Each row comes from the steps of one walk. Every step used is in the known rows, and no mark comes twice. Write the walk behind each row, first mark first.
Known rows:
zegag -> sozos: [-2.17 -3.19 -0.73 -2.17 -1.91  0.79 -3.78  0.60  2.62  0.14  1.07  1.21
 -3.54 -1.00  0.27  0.25 -0.13 -1.82 -1.13 -0.16  2.16 -0.81 -0.26  1.10]
bozut -> naru: [-1.96 -2.89 -0.93 -2.66 -0.61  0.16 -2.23  1.44  0.37  1.32  0.28  1.29
 -0.47  4.14 -0.02  0.00  0.86 -0.99 -1.86  0.50  1.71 -0.54  0.27  1.21]
bozut -> naru -> tifem -> vusa: [-0.63 -4.24 -0.81 -1.45  2.21 -1.06 -1.58  2.00  0.04  0.35  0.52  1.14
  2.36 -0.12  0.93 -0.34 -0.39 -0.60 -3.06  0.70 -3.54 -2.86  0.34  0.84]
ranun -> lagev: [-2.25 -1.53 -0.41 -1.37 -1.46  0.08 -0.88  0.82 -0.78  1.03  1.12  1.30
 -3.61 -3.01  0.84  0.59 -0.43 -1.12 -2.56  0.20  1.92  0.46 -0.25  1.65]
lagev -> bozut -> naru -> vusa -> sozos -> zegag: [ 0.75 -0.83 -0.01 -1.53 -1.76  1.32 -1.99 -1.94  0.18 -0.54  0.73 -0.37
 -2.85  2.39  1.08  0.64  1.22 -2.54  0.93  0.21  0.53  3.03  0.74 -0.05]
vusa -> tifem -> naru -> bozut: [-2.12  0.75  2.06  1.94  2.01  0.77 -0.10  0.37  2.49  1.21  1.14  1.84
  0.49  2.91  1.33 -1.18 -0.43  0.47 -1.19  0.33  4.75  0.38 -0.37 -0.40]
ranun -> lagev -> bozut -> naru -> tifem -> vusa: [ 0.14 -2.24 -0.66 -2.16  1.04 -0.83 -0.16  0.17 -0.49 -0.27  1.04  0.59
  2.30 -2.72  1.51 -0.52 -1.19 -2.25 -2.87  0.50 -1.60  0.55  0.22  0.86]
lagev -> naru: [ 0.50 -1.09 -0.92  0.83 -1.95  0.08 -2.37  1.32  1.98  1.01  1.63  0.88
 -1.40  2.64  0.79 -0.71 -0.35 -1.44 -2.30  0.31  2.35 -1.41 -0.27  0.56]
pugezis -> naru: [-1.38 -2.06 -0.74 -2.84 -1.81 -0.88 -2.51  1.55 -0.60  1.30  0.20  1.58
 -1.93  1.53  0.55  0.18  0.27 -1.25 -2.47 -0.09  2.71 -0.79  0.04  1.81]
ranun -> lagev -> bozut -> naru -> tifem -> vusa -> sozos: [ 0.07 -1.60  0.08 -2.25  0.74 -0.15  0.43  0.00  0.68 -0.76  0.70 -0.58
  0.57 -3.28  1.88  0.23 -1.52 -2.60 -2.05 -0.15 -2.46  2.70  0.46 -0.59]
ranun -> lagev -> naru: [ 0.54 -0.42 -0.75  0.08 -1.83 -0.25 -1.20  1.47  1.00  1.01  1.54  0.62
 -2.80 -0.09  1.09 -0.56 -0.91 -2.31 -3.11  0.12  1.93  0.80 -0.26  0.57]
naru -> vusa: [-1.19 -2.55  0.02  0.02 -0.77  0.61 -2.42 -0.90 -1.37 -0.28  0.86  0.28
 -1.97 -3.06  1.28  0.62  0.99  0.33 -1.74  1.46  2.93 -1.95 -0.03  2.28]
ranun -> lagev -> bozut -> naru -> tifem: [-0.39  0.00 -0.90 -1.75 -0.17 -0.45 -0.52 -0.66  0.56  0.64  1.07  0.79
  1.86  0.28  0.74 -0.17 -0.70 -2.65 -2.42  0.66  0.20  2.11  0.42  0.85]
lagev -> bozut -> naru -> tifem: [-0.48 -0.59 -1.11 -1.14 -0.49 -0.03 -1.69 -0.84  1.39  0.65  1.18  1.23
  3.31  2.82  0.45 -0.32 -0.13 -1.83 -1.73  0.80  0.45 -0.10  0.34  0.85]
bozut -> naru -> lagev: [-0.54 -0.56 -0.39 -3.26  1.12 -0.22 -1.79 -0.22  0.63  0.05  0.17  1.21
 -2.79  2.66  0.31 -0.18 -0.19 -1.47 -2.41  1.06  0.00  2.49  0.37  1.74]
losa -> naru -> bozut: [ 0.15 -1.01  0.15 -1.78 -2.61  0.97  0.22  0.54 -0.04 -0.14  1.14  1.59
 -0.36  3.10  1.26  0.34 -1.01  0.27 -0.67  1.90  3.97 -0.12 -0.27  2.45]
vusa -> naru: [-1.78 -3.37 -0.64  0.89 -2.65  0.83 -0.05  2.00  0.97  0.90  1.06  1.15
 -3.04  5.10  0.43  0.20  0.58 -0.23 -1.77  0.18  3.05 -1.24 -0.31  0.90]
vusa -> tifem -> naru -> lagev -> bozut: [-0.84  2.65  1.41  0.86  1.30  0.68 -0.09 -2.30  2.10  0.22  1.27  1.43
 -1.02  0.91  1.52 -1.68 -0.83 -1.00 -1.28 -0.14  5.05  2.31 -0.69 -0.44]
ranun -> lagev -> bozut -> naru: [-1.37 -1.09 -0.84 -3.23 -1.88  0.45 -0.81 -0.40 -0.07  0.71  0.75  0.81
 -0.36  1.58  0.54 -0.10 -0.07 -2.57 -1.61  0.41  3.58  3.00  0.17  1.26]
tifem -> naru -> lagev -> bozut: [-0.06  0.41  0.73 -1.90 -0.91  0.19 -1.35 -2.55  0.66  0.46  0.58  2.00
  0.19  0.16  1.12 -0.62 -0.92 -1.74 -2.48  0.42  3.00  2.48 -0.62  0.76]
ranun -> lagev -> bozut -> naru -> vusa: [-0.15 -1.54 -0.28 -2.51 -1.12  0.56 -1.16 -1.97 -1.48 -0.46  0.47 -0.47
  0.01 -0.84  1.24  0.07  0.96 -1.95 -1.43  1.51  4.07  2.70  0.45  1.98]
naru -> tifem -> vusa -> sozos -> zegag: [-0.03 -2.03  0.04  0.67  0.77 -0.36 -1.19  1.23  0.41 -0.07  1.65  1.23
 -3.33 -4.18  1.63  0.76 -1.38 -1.31 -1.59 -0.98 -6.96 -1.58  0.15 -0.78]
sozos -> zegag: [-1.59 -1.53 -0.89 -0.49 -1.83  0.33 -2.36  1.06 -0.31  1.63  1.72  2.53
 -4.62  1.00  0.24  0.44  0.19 -1.25 -1.08 -0.35 -0.76 -1.17 -0.15  1.03]
lagev -> naru -> tifem -> vusa -> sozos: [ 1.99 -1.59  0.10  1.88  0.52 -0.61 -1.20  1.59  2.68 -0.59  1.64 -0.48
 -0.36 -2.38  2.16 -0.35 -1.99 -1.49 -2.70 -0.29 -3.74 -1.74 -0.02 -1.26]
tifem -> vusa -> sozos -> zegag: [-1.01 -3.11  0.16 -0.69 -0.77  0.56 -1.46  1.59 -0.08  0.05  1.37  1.17
 -5.90 -2.58  1.40  0.79 -0.59 -1.25 -0.66 -1.15 -3.41 -0.59 -0.15 -0.44]

Write each row's walk:
[-0.97 -2.69  0.40  0.42  1.07 -0.10 -0.96  0.93  0.80 -0.58  1.12  0.19
 -1.10 -5.43  1.87  0.71 -1.47 -0.36 -2.31 -0.25 -3.80 -1.93  0.00 -0.23] : naru -> tifem -> vusa -> sozos
[ 1.95 -1.73 -0.54  1.21  0.93 -1.57 -0.61  2.00  0.56  0.00  1.75  0.42
  0.17 -4.60  2.02 -0.84 -2.14 -1.92 -4.46  0.34 -3.31 -1.58 -0.10  0.18] : ranun -> lagev -> naru -> tifem -> vusa
[ 0.86  1.23  0.47  3.68  0.95  0.35 -0.33  0.00  1.01 -0.29  1.82 -1.20
 -3.49 -1.90  2.19 -1.32  0.10 -0.99 -1.75  0.68  4.40  0.54  0.03  0.14] : ranun -> lagev -> naru -> vusa -> tifem
[-0.92 -2.24 -0.73  2.46 -1.11 -0.17  0.23  1.62  1.41  0.83  1.34  1.21
 -0.52  3.55  0.57  0.16 -0.09 -0.28 -2.65  0.49 -0.30 -2.22 -0.02  0.73] : vusa -> naru -> tifem
[-1.18 -3.36  0.75  0.91 -0.25  0.78  0.93  2.00  0.56 -0.96  1.41  0.99
 -2.18  2.78  1.66 -0.13 -0.91  0.34 -1.63  1.04  1.84 -0.40 -0.16  1.27] : tifem -> vusa -> naru -> bozut
[ 2.85 -0.97 -0.33  2.26  0.35 -0.85 -1.50  1.95  2.21  0.01  2.07  0.56
 -2.71 -1.27  1.86 -0.30 -1.85 -2.53 -1.87 -1.09 -6.80 -1.38  0.19 -1.73] : lagev -> naru -> tifem -> vusa -> sozos -> zegag
[ 0.30 -1.60  0.05 -0.15 -1.00  0.73  0.95 -0.60  0.39 -2.11  1.58  0.67
 -3.75  0.86  1.81 -0.62 -1.14 -1.12 -1.85  0.62  2.17  1.60 -0.45  1.40] : tifem -> vusa -> naru -> lagev -> bozut
[-0.11 -2.90 -0.84 -1.59  0.87 -0.45 -1.32  0.06  0.47 -0.32  1.14  0.97
  3.69 -0.07  1.18 -0.67 -0.68 -1.40 -2.12  0.67 -1.13 -1.68  0.22  0.74] : lagev -> bozut -> naru -> tifem -> vusa
[ 0.46 -2.94 -0.37 -1.21  1.70 -0.70 -1.39  1.98  0.83  0.36  0.73  0.95
 -1.61  0.36  1.06  0.35 -0.61 -2.00 -1.45 -0.80 -7.50 -0.37  0.70 -1.04] : bozut -> naru -> tifem -> vusa -> sozos -> zegag
[ 1.48  0.00 -0.95  2.14 -0.41 -0.83 -2.10  1.10  2.42  0.90  2.00  0.95
  1.03  0.97  0.99 -0.77 -1.14 -1.59 -3.07  0.53 -0.86 -2.28  0.00  0.10] : lagev -> naru -> tifem
[-0.69  1.91 -0.07 -1.58 -1.11  0.79 -1.40 -2.88  0.53 -1.00  1.76  1.31
 -3.58 -1.58  1.17 -0.14 -1.20 -1.61 -1.66  0.91  3.10  2.62 -0.34  1.93] : naru -> lagev -> bozut
[ 1.13 -1.44  0.25 -1.72 -1.61 -0.32 -2.59 -0.17 -1.25  0.20  0.01  0.06
 -5.54 -0.42  1.38  1.13  0.90 -1.97 -0.65 -0.39 -0.62  1.49  0.70  0.58] : pugezis -> naru -> vusa -> sozos -> zegag
[-0.23 -2.11 -0.46 -1.88 -1.24  0.90 -2.29 -2.07 -0.54 -0.57  0.51 -0.10
  1.30  1.70  0.99 -0.14  1.37 -1.13 -0.54  1.61  4.48  0.58  0.41  1.96] : lagev -> bozut -> naru -> vusa
[ 0.84  0.66  0.28  4.22  0.89  0.77 -1.44 -0.08  1.94 -0.46  1.96 -0.80
 -2.28  0.58  1.87 -1.50  0.64 -0.13 -0.92  0.85  4.86 -1.80  0.03  0.10] : lagev -> naru -> vusa -> tifem
[ 0.91 -1.54 -0.40 -1.17  0.29  0.04 -1.13  0.10  1.15 -0.33  1.31  0.76
 -0.27  0.55  1.30  0.07 -0.93 -2.83 -0.46 -0.77 -5.18  0.87  0.57 -1.15] : lagev -> bozut -> naru -> tifem -> vusa -> sozos -> zegag
[ 1.01  1.07  0.28  1.18 -0.97  0.50 -1.71  0.48  2.54 -0.06  2.08  0.95
 -1.06  3.56  1.24 -0.68 -1.37 -1.37 -1.84  1.25  2.78  0.82 -0.03  0.80] : lagev -> naru -> bozut
[-2.07 -0.42  0.68  2.61  1.44  1.12 -1.18 -0.85  0.10 -0.34  1.48 -0.24
 -3.14 -2.15  1.61 -0.49  1.10  0.98 -0.49  0.88  4.90 -2.05 -0.06  1.14] : naru -> vusa -> tifem
[ 0.47 -2.83  1.30  0.00 -1.18  0.36 -2.15 -0.62 -0.34  1.24 -0.15  0.72
 -2.12 -0.76  1.41  0.90  1.03 -1.12 -1.01 -0.51 -0.92  0.40  0.11 -0.80] : tifem -> naru -> vusa -> sozos -> zegag
[-0.59 -3.52 -0.41 -1.69  0.12  0.29 -2.57 -0.24 -0.80  0.19 -0.08  0.10
 -0.10  1.55  0.71  0.21  1.75 -0.28 -1.65  1.60  2.15 -0.67  0.52  1.97] : bozut -> naru -> vusa
[-0.84 -1.98 -1.03 -1.17  0.98 -0.76 -1.96  0.99  1.11  1.25  0.58  1.44
  2.21  2.55  0.17 -0.07  0.04 -1.04 -2.54  0.76 -1.83 -1.27  0.52  0.92] : bozut -> naru -> tifem
[-2.59 -1.43  0.96  1.51  0.85  0.35 -0.82  1.19  1.74  2.21  0.66  1.70
  0.09  2.26  0.90 -1.21  0.49  0.30 -1.64 -0.69  4.36 -1.89 -0.63 -0.83] : vusa -> tifem -> naru
[-1.00  0.45  0.30  0.27  0.92  1.07  0.13 -1.64 -0.03 -0.57  1.02 -1.03
 -1.22  0.06  1.66 -0.98  0.92 -1.22 -0.32  0.98  6.12  2.64  0.35  0.73] : ranun -> lagev -> bozut -> naru -> vusa -> tifem
[-0.36 -4.05  0.88 -0.35 -0.62 -0.08 -2.29 -0.64 -1.18  1.12 -0.36  1.02
  1.81 -1.49  1.28  0.07  1.18  0.25 -2.43  0.99  3.00 -2.08 -0.23  1.00] : tifem -> naru -> vusa
[ 1.72 -1.50 -0.30  1.64 -1.21  0.21 -2.62 -0.42  0.38 -0.35  1.33 -0.34
 -1.03  0.14  1.53 -0.40  0.48 -0.85 -2.16  1.36  2.83 -1.64  0.01  1.31] : lagev -> naru -> vusa
[-0.97 -0.56  0.44  0.53  1.08 -0.22 -1.68  0.02 -0.56 -0.06  0.42 -0.24
 -2.69 -0.08  1.61 -0.66  1.18  0.11 -1.14  0.47  5.38 -1.24  0.30  1.34] : pugezis -> naru -> vusa -> tifem
[-0.24 -1.11 -0.82 -1.39 -0.30 -1.69 -2.23  1.17 -0.04  1.24  0.54  1.59
  0.57  0.20  0.71  0.17 -0.57 -1.35 -3.23  0.22 -0.78 -1.84  0.32  1.51] : pugezis -> naru -> tifem
[ 1.87 -2.23 -0.75  1.92  0.89 -1.15 -1.82  1.89  1.59 -0.14  1.94  0.74
  1.39 -1.85  1.73 -1.00 -1.56 -1.12 -3.56  0.41 -2.81 -3.82 -0.18  0.18] : lagev -> naru -> tifem -> vusa
[ 0.43 -2.44  0.07 -1.50 -0.40  0.70 -2.25 -0.11 -0.14  0.24  0.09 -0.12
 -4.05  2.17  0.82  1.00  1.51 -1.67  0.04  0.17 -1.57  1.85  0.87  0.02] : bozut -> naru -> vusa -> sozos -> zegag
